Every row comes from one small tree of marks. The marks that hang from a mark follow it in brackets, in the order of their numbers. Every link used is in the known rows. Which tree was each row made from?
Known rows:
Z_369[Z_580[Z_611 Z_757[Z_737] Z_923 Z_932]]: [-0.16  0.16 -0.03 -0.01 -0.68 -0.19 -0.15 -0.53  0.00 -0.09 -0.22  0.03
 -0.08  0.17 -0.18  0.19  0.29 -0.40 -0.15]
Z_607[Z_611[Z_580[Z_757 Z_932[Z_998]]]]: [-0.26  0.06  0.01  0.14 -0.58  0.16 -0.35 -0.86  0.10  0.66 -0.08 -0.17
 -0.17  0.35  0.05  0.23  0.01 -0.47 -0.10]
Z_580[Z_611 Z_923 Z_932]: [-0.10  0.09 -0.03 -0.09 -0.21 -0.42  0.12 -0.26  0.03 -0.16 -0.12 -0.08
 -0.05  0.16 -0.37  0.01  0.31 -0.26  0.11]
Z_932[Z_580[Z_369 Z_611]]: [-0.14 -0.07  0.03 -0.02 -0.41 -0.17  0.09 -0.45  0.10  0.07 -0.22  0.18
 -0.21  0.19 -0.10  0.11  0.36 -0.48 -0.15]
Z_369[Z_580[Z_757 Z_932]]: [-0.09  0.09 -0.02  0.08 -0.51  0.19 -0.04 -0.70  0.06  0.47 -0.14  0.18
 -0.08  0.24 -0.10  0.13  0.09 -0.36 -0.13]
Z_923[Z_580]: [-0.11 -0.07 -0.02  0.06 -0.09 -0.18 -0.11 -0.17  0.14  0.09 -0.29  0.17
 -0.23  0.20  0.00  0.13  0.08 -0.32  0.04]
Z_369[Z_580[Z_923]]: [-0.11  0.02 -0.04  0.04 -0.35 -0.03 -0.02 -0.08  0.09 -0.30 -0.19  0.21
 -0.14  0.13 -0.11  0.04  0.41 -0.32 -0.01]
Z_932[Z_998]: [-0.19 -0.06  0.00  0.04 -0.30  0.07 -0.16  0.02  0.18  0.11  0.14  0.01
 -0.12  0.22 -0.06  0.05  0.08 -0.32 -0.01]
Z_757[Z_737]: [-0.19 -0.09  0.03 -0.12 -0.27 -0.10 -0.16  0.25  0.21 -0.10  0.14 -0.02
 -0.13  0.11  0.02  0.07 -0.16 -0.28  0.00]
Z_932[Z_580[Z_369 Z_611 Z_757 Z_923] Z_998]: [-0.12  0.00  0.00  0.14 -0.71 -0.01 -0.20 -0.65  0.00 -0.16 -0.51  0.08
 -0.17  0.25 -0.03  0.24  0.72 -0.52 -0.33]
Z_932[Z_580[Z_923] Z_998]: [-0.11 -0.05 -0.04  0.16 -0.54  0.04 -0.32 -0.01  0.12 -0.31 -0.53  0.05
 -0.16  0.21 -0.15  0.09  0.44 -0.39 -0.08]
Z_923[Z_580[Z_757]]: [-0.06 -0.03 -0.03  0.15 -0.25 -0.03 -0.23 -0.45  0.09  0.24 -0.44  0.18
 -0.23  0.25  0.10  0.23  0.10 -0.34 -0.08]
Z_932[Z_580[Z_611] Z_998]: [-0.18 -0.01 -0.03  0.14 -0.57 -0.06 -0.23 -0.27  0.14  0.19 -0.28  0.10
 -0.18  0.27 -0.24  0.11  0.30 -0.50 -0.05]
Z_580[Z_369 Z_611]: [-0.18 -0.06  0.04 -0.14 -0.17 -0.25  0.23 -0.32  0.11  0.06  0.23  0.09
 -0.15  0.15 -0.05  0.07  0.27 -0.37 -0.08]
Z_607[Z_611[Z_580]]: [-0.24 -0.04  0.01  0.04 -0.28 -0.06 -0.14 -0.34  0.18  0.29  0.00 -0.03
 -0.25  0.22  0.08  0.11  0.01 -0.41  0.07]
Z_832[Z_369[Z_580]]: [-0.17 -0.04  0.04 -0.03 -0.39 -0.05  0.19 -0.28  0.09  0.37  0.05  0.23
 -0.16  0.17  0.03  0.09  0.23 -0.41 -0.02]
Z_611[Z_580[Z_369 Z_757[Z_737] Z_923]]: [-0.23 -0.07  0.08  0.02 -0.45 -0.06 -0.20 -0.22  0.08 -0.55 -0.38 -0.03
 -0.17  0.13  0.30  0.29  0.23 -0.44 -0.35]
Z_580[Z_369 Z_611 Z_923 Z_932]: [-0.13  0.03  0.03 -0.18 -0.18 -0.41  0.28 -0.45  0.01 -0.22  0.01 -0.05
 -0.07  0.14 -0.23  0.04  0.44 -0.30 -0.07]
Z_580[Z_611 Z_757 Z_932]: [-0.10  0.10 -0.01  0.00 -0.36 -0.16  0.03 -0.65  0.04  0.45 -0.05 -0.03
 -0.06  0.24 -0.23  0.11  0.07 -0.32 -0.01]

Write each row's tree:
[-0.17 -0.01  0.05 -0.12 -0.45 -0.27 -0.05 -0.29  0.04 -0.41 -0.05 -0.05
 -0.13  0.10  0.09  0.21  0.38 -0.38 -0.26]
Z_580[Z_369 Z_611 Z_757[Z_737] Z_923]
[-0.19 -0.03  0.06 -0.05 -0.18 -0.20  0.15 -0.37  0.05 -0.36 -0.31 -0.03
 -0.10  0.16 -0.03  0.13  0.30 -0.36 -0.16]
Z_611[Z_580[Z_369 Z_923 Z_932]]
[-0.14  0.02 -0.06  0.14 -0.58 -0.17 -0.25 -0.17  0.08 -0.26 -0.49  0.04
 -0.17  0.23 -0.28  0.11  0.55 -0.45 -0.03]
Z_932[Z_580[Z_611 Z_923] Z_998]
[-0.13 -0.07  0.05 -0.07 -0.06 -0.23  0.11 -0.56  0.07  0.19 -0.16  0.11
 -0.18  0.20  0.00  0.15  0.13 -0.33 -0.12]
Z_923[Z_580[Z_369 Z_932]]
[-0.07 -0.01 -0.04  0.25 -0.70  0.19 -0.44 -0.30  0.06 -0.15 -0.68  0.06
 -0.14  0.26 -0.05  0.18  0.46 -0.41 -0.20]
Z_932[Z_580[Z_757 Z_923] Z_998]
[-0.19  0.04  0.05 -0.02 -0.47 -0.04  0.03 -0.84  0.02  0.43  0.16 -0.05
 -0.07  0.28 -0.08  0.19  0.27 -0.43 -0.25]
Z_580[Z_369 Z_611 Z_757 Z_932[Z_998]]
[-0.16  0.07  0.01  0.05 -0.59 -0.11  0.15 -0.73  0.00  0.57 -0.06  0.23
 -0.16  0.23  0.00  0.20  0.39 -0.50 -0.12]
Z_832[Z_369[Z_580[Z_611 Z_757]]]
[-0.15  0.07  0.02 -0.02 -0.47 -0.14  0.01 -0.74 -0.03 -0.01 -0.07 -0.11
 -0.05  0.23 -0.13  0.18  0.54 -0.39 -0.25]
Z_580[Z_369 Z_611 Z_757 Z_923 Z_932[Z_998]]
[-0.22 -0.02  0.09 -0.04 -0.46 -0.10 -0.12 -0.44  0.03 -0.38 -0.39 -0.11
 -0.10  0.15  0.16  0.28  0.14 -0.41 -0.34]
Z_611[Z_580[Z_369 Z_757[Z_737] Z_923 Z_932]]
[-0.13 -0.02  0.04 -0.05 -0.33 -0.11  0.12 -0.61  0.06  0.22  0.08  0.09
 -0.14  0.20  0.05  0.17  0.30 -0.40 -0.20]
Z_580[Z_369 Z_611 Z_757]
[-0.20  0.10 -0.02  0.07 -0.77  0.14 -0.37 -0.37  0.05 -0.09 -0.18 -0.03
 -0.06  0.21 -0.05  0.20  0.24 -0.40 -0.25]
Z_369[Z_580[Z_757[Z_737] Z_923 Z_932[Z_998]]]
[-0.26 -0.04  0.08 -0.11 -0.25 -0.10  0.09 -0.75  0.12  0.40  0.13 -0.08
 -0.20  0.22  0.09  0.13  0.05 -0.43 -0.08]
Z_607[Z_611[Z_580[Z_369 Z_932]]]
[-0.12  0.06  0.04  0.01 -0.55  0.06  0.15 -0.79 -0.01  0.70 -0.12  0.15
 -0.08  0.23 -0.01  0.17  0.18 -0.41 -0.14]
Z_832[Z_369[Z_580[Z_757 Z_932]]]
[-0.14  0.06 -0.03  0.00 -0.12 -0.44  0.03 -0.54  0.06  0.31 -0.26  0.08
 -0.18  0.24 -0.26  0.13  0.11 -0.35  0.08]
Z_923[Z_580[Z_611 Z_932]]
[-0.13  0.00  0.04 -0.01 -0.43  0.07 -0.05 -0.58  0.00 -0.06 -0.10 -0.10
 -0.04  0.22  0.01  0.16  0.43 -0.32 -0.29]
Z_580[Z_369 Z_757 Z_923 Z_932[Z_998]]
[-0.13  0.10 -0.05  0.12 -0.54  0.02 -0.04 -0.64  0.06  0.35 -0.09  0.25
 -0.16  0.24 -0.09  0.16  0.29 -0.45 -0.11]
Z_369[Z_580[Z_611 Z_757]]
[-0.27 -0.10  0.07 -0.06 -0.25 -0.05  0.02 -0.52  0.16  0.23  0.13  0.00
 -0.26  0.20  0.22  0.15  0.15 -0.46 -0.10]
Z_607[Z_611[Z_580[Z_369]]]
[-0.10  0.06 -0.02  0.08 -0.46  0.06 -0.22 -0.40  0.03 -0.01 -0.24 -0.13
 -0.03  0.24 -0.14  0.12  0.28 -0.28 -0.11]
Z_580[Z_757 Z_923 Z_932[Z_998]]
[-0.16  0.02  0.05 -0.08 -0.39 -0.10  0.26 -0.50  0.05  0.54  0.05  0.15
 -0.09  0.19 -0.11  0.07  0.16 -0.38 -0.01]
Z_832[Z_369[Z_580[Z_932]]]
[-0.06  0.07 -0.04  0.05 -0.36 -0.23 -0.06 -0.33  0.02 -0.17 -0.27  0.01
 -0.10  0.18 -0.13  0.12  0.42 -0.31 -0.02]
Z_580[Z_611 Z_757 Z_923]
[-0.13  0.00  0.03  0.06 -0.55  0.10  0.08 -0.57  0.03  0.52 -0.11  0.24
 -0.15  0.21  0.13  0.19  0.26 -0.44 -0.15]
Z_832[Z_369[Z_580[Z_757]]]
[-0.26  0.02  0.07 -0.11 -0.58 -0.09 -0.13 -0.61  0.06  0.26  0.24 -0.15
 -0.08  0.23  0.00  0.23  0.10 -0.45 -0.32]
Z_580[Z_369 Z_611 Z_757[Z_737] Z_932[Z_998]]
[-0.20  0.16 -0.04  0.14 -0.69  0.09 -0.13 -0.87  0.03  0.56 -0.03  0.11
 -0.08  0.32 -0.22  0.18  0.28 -0.48 -0.16]
Z_369[Z_580[Z_611 Z_757 Z_932[Z_998]]]
[-0.17  0.11 -0.04  0.04 -0.67 -0.14 -0.22 -0.30  0.04 -0.26 -0.23  0.11
 -0.14  0.14 -0.05  0.21  0.37 -0.43 -0.16]
Z_369[Z_580[Z_611 Z_757[Z_737] Z_923]]
